Each row comes from the steps of one path. Every step used is in the known rows, and no mark comes twice. Write the path behind each row, first mark first.
In the rows, 128 means zero.
Known rows
tubur vage: [101 128 115 129 119 137 131 111 126 121 119 133 159 125 117 118 135 120
 136 132 121 129 119 126 142 122 152 132 126 132]
kidate gifado tubur vage nupel vobu: [ 68 141 138 149 125 131 147 107 132 115 106 117 154 127 135 110 140 125
 130 132 158 130 125 147 163 117 144 141 124 127]
kidate gifado tubur: [102 124 109 121 127 125 133 114 111 115 139 129  96 120 139 114 119 123
 146 124 136 118 135 130 158 127 128 129 139 133]
nupel vobu tubur: [117 127 136 135 142 131 144 104 132 122 120 142 152 125 133  93 122 114
 137 147 153 127 123 116 153 112 164 158 123 122]
vobu tubur kidate nupel vage: [172 113 110 100 142 128 151 108 121 126 140 175 179 126 119 100 107 116
 147 149 139 116 123 105 160 127 108 137 112 129]
nupel vobu tubur kidate: [136 108 137 128 150 133 129 103 133 117 128 155 156 126 134 111 102 114
 132 148 161 123 125 111 157 106 158 151 121 123]
vobu tubur kidate: [142 107 116 112 158 143 123 110 122 117 139 158 176 124 129 106  99 117
 139 141 155 121 119 111 146 113 144 137 127 132]
tubur vage nupel kidate: [ 84 137 129 129 137 134 140 108 140 106  58 128 199 126 134 104 146 122
 129 123 133 130 135 136 130 119 109 145 115 131]
vage nupel kidate gifado tubur: [ 86 132 124 124 142 124 143 111 125 101  71 123 135 120 158 105 129 123
 142 114 143 119 144 141 146 124  77 139 128 130]
kidate vage: [124 112 127  99 130 125 135 110 133 114 124 130 100 120 120 124 121 127
 145 118 125 120 122 109 159 124 148 132 124 134]
gifado kidate nupel vobu: [131 131 119 138 117 108 142 106 135 120 101 159 122 121 107 109 131 109
 144 127 147 122 136 113 137 127 134 160 105 113]
gifado kidate tubur: [126 131  92 122 136 128 121 113 115 121 133 143 158 116 114 102 120 119
 134 137 168 127 127 112 128 111 111 153 124 126]
kidate nupel vage: [149 126 108  96 111 114 156 108 119 121 114 155 122 124 111 106 138 118
 145 127 114 116 128 112 158 138  93 133 109 133]
vobu tubur: [125 123 118 119 151 136 139 113 121 121 135 147 177 122 130  95 118 118
 142 139 151 126 121 118 145 117 152 143 130 129]
vage tubur: [119 119 123 116 128 136 126 111 135 126 123 124 135 125 120 104 130 120
 149 125 128 115 119 113 132 113 121 124 129 126]
vobu tubur kidate vage nupel: [138 108 140  97 168 133 132 111 136 108 121 144 183 121 130 102 101 131
 134 127 180 120 112 113 160 109 143 135 118 132]
nupel vobu tubur kidate gifado: [128 110 139 122 138 151 137 106 132 122 131 147 137 120 148 106 100 113
 138 158 168 127 134 114 166 101 162 143 129 126]
gifado nupel vage kidate: [135 120 135  99 120 122 145 111 107 100 189 157 132 132 134  93 134 133
 128 119 114 117 141 126 169 143 128 124 121 151]
kidate gifado tubur vage: [ 85 129 109 138 120 141 138 114 113 121 141 121 146 124 134 122 127 119
 141 137 120 127 124 137 160 122 154 128 137 135]
gifado nupel: [126 120 116 110 141 138 130 109 123 116 147 141 111 127 147 101 128 126
 130 106 128 117 136 126 147 138 131 132 128 145]
gifado nupel vobu tubur kidate vage: [138  99 151 118 166 142 137 102 143 119 156 141 119 127 153 103  95 125
 136 129 154 119 121 110 181 128 161 152 120 134]
vage tubur kidate nupel vobu: [143 107 137 121 128 120 129 100 149 133 102 152 129 125 120 115 116 118
 155 136 125 112 114 105 144 113  96 142 109 117]
tubur kidate: [137 104 113 104 134 134 113 110 126 109 119 153 124 123 123 123 107 121
 131 125 128 118 129 113 145 116 119 121 123 135]
vobu tubur kidate nupel: [159 113 115 106 155 127 139 111 124 126 133 176 187 120 130 100  99 116
 150 136 143 119 112 110 146 120 115 143 120 128]
nupel kidate vage tubur: [115 107 138 114 133 125 137 107 151 115  89 102 118 122 128 115 125 121
 162 124 104 115 127 105 141 110 108 141 125 126]

Write each row's path
[ 86 136 158 142 116 139 160 115 123 119 168 155 212 122 139  94 126 121
 146 170 147 140 125 133 166 106 204 148 134 130]
nupel vobu tubur vage kidate gifado
[106 139  91 144 128 137 123 114 118 129 137 135 196 120 106 106 129 118
 134 149 162 135 117 120 128 114 139 150 126 122]
gifado kidate tubur vage
[145  97 126 102 157 139 131 111 131 116 143 144 151 121 127 112  90 124
 144 139 148 119 113 105 163 117 162 139 126 133]
vobu tubur kidate vage
[ 94 136 141 148 143 166 159 109 135 137 154 127 170 126 170  87 128 115
 134 153 151 133 135 133 169 128 191 150 130 137]
kidate gifado nupel vobu tubur vage
[104 131 117 137 144 147 142 115 123 127 139 138 212 125 126 102 126 115
 141 148 143 133 114 124 143 118 182 145 130 129]
vobu tubur vage
[114 142 123 162 132 125 155 111 138 136 127 156 208 122 110 101 129 106
 146 154 164 134 121 118 140 123 173 177 110 107]
gifado kidate nupel vobu tubur vage
[104 123 120 117 117 137 144 110 127 111  82 132 113 117 154 108 131 115
 146 133 122 124 154 123 143 116 111 135 133 135]
nupel kidate gifado
[137  99 148 116 152 136 135 102 144 116 128 144 125 124 130 117  95 120
 143 145 152 121 113 104 172 108 172 151 120 125]
nupel vobu tubur kidate vage
[107 133 147 118 128 128 137 103 140 106  79 135 125 125 128 102 142 122
 125 117 166 123 128 127 148 113 127 144 111 126]
vage nupel vobu
[115 129 120 102 125 111 132 113 103 110 161 167 177 118 127  93 116 133
 144 138 136 128 113 124 147 107 114 144 133 140]
vage kidate tubur
[ 92 127 104 142 133 126 129 112 120 118 136 128 143 128 121 126 125 122
 138 126 117 125 117 134 150 131 144 139 131 126]
gifado tubur vage
[125 100 104 121 148 121 110 108 114 107 130 148 112 127 123 130 100 123
 134 118 125 113 119 121 150 127 114 129 128 131]
gifado tubur kidate
[127 118 143 121 161 135 132 104 140 110 100 154 185 127 136  96 112 121
 124 138 187 124 121 120 153 104 138 146 112 125]
vage nupel vobu tubur kidate
[ 99 142 126 128 155 149 146 114 131 122 115 137 252 125 128  91 136 121
 133 143 173 132 113 134 140 112 159 145 122 130]
vobu tubur vage nupel
[114 118 124 118 146 130 135 106 132 108  99 137 115 126 165  98 128 120
 135 107 111 118 149 127 142 142 105 145 125 140]
gifado nupel kidate
[134 106 117 102 120 151 122 111 121 115 131 148 123 118 140 119 108 121
 137 133 140 120 139 114 156 112 132 111 131 138]
tubur kidate gifado
[118 131 148 136 152 120 146 108 147 109 110 131 173 120 114  94 123 118
 133 133 207 127 128 114 152 111 177 162 110 112]
gifado kidate vage nupel vobu tubur
[ 93 149 111 120 143 140 136 110 121 123 103 131 223 123 129  94 137 131
 127 140 163 134 106 131 139 106 108 145 122 135]
kidate tubur vage nupel
[112 121 124 107 103 117 149 116  96  99 179 147 123 127 126 107 127 128
 145 137 117 119 131 131 175 128 121 116 132 141]
nupel vage kidate gifado tubur
[ 88 142 145 135 124 136 141 103 144 114  83 131 172 129 122 104 152 124
 121 132 154 133 122 136 149 115 145 144 113 127]
tubur vage nupel vobu
[156 128 101 121 107 117 143 113 128 131 132 139 151 125  90 103 139 110
 153 134 138 112 127 100 131 125  89 133 106 115]
gifado kidate nupel vage tubur
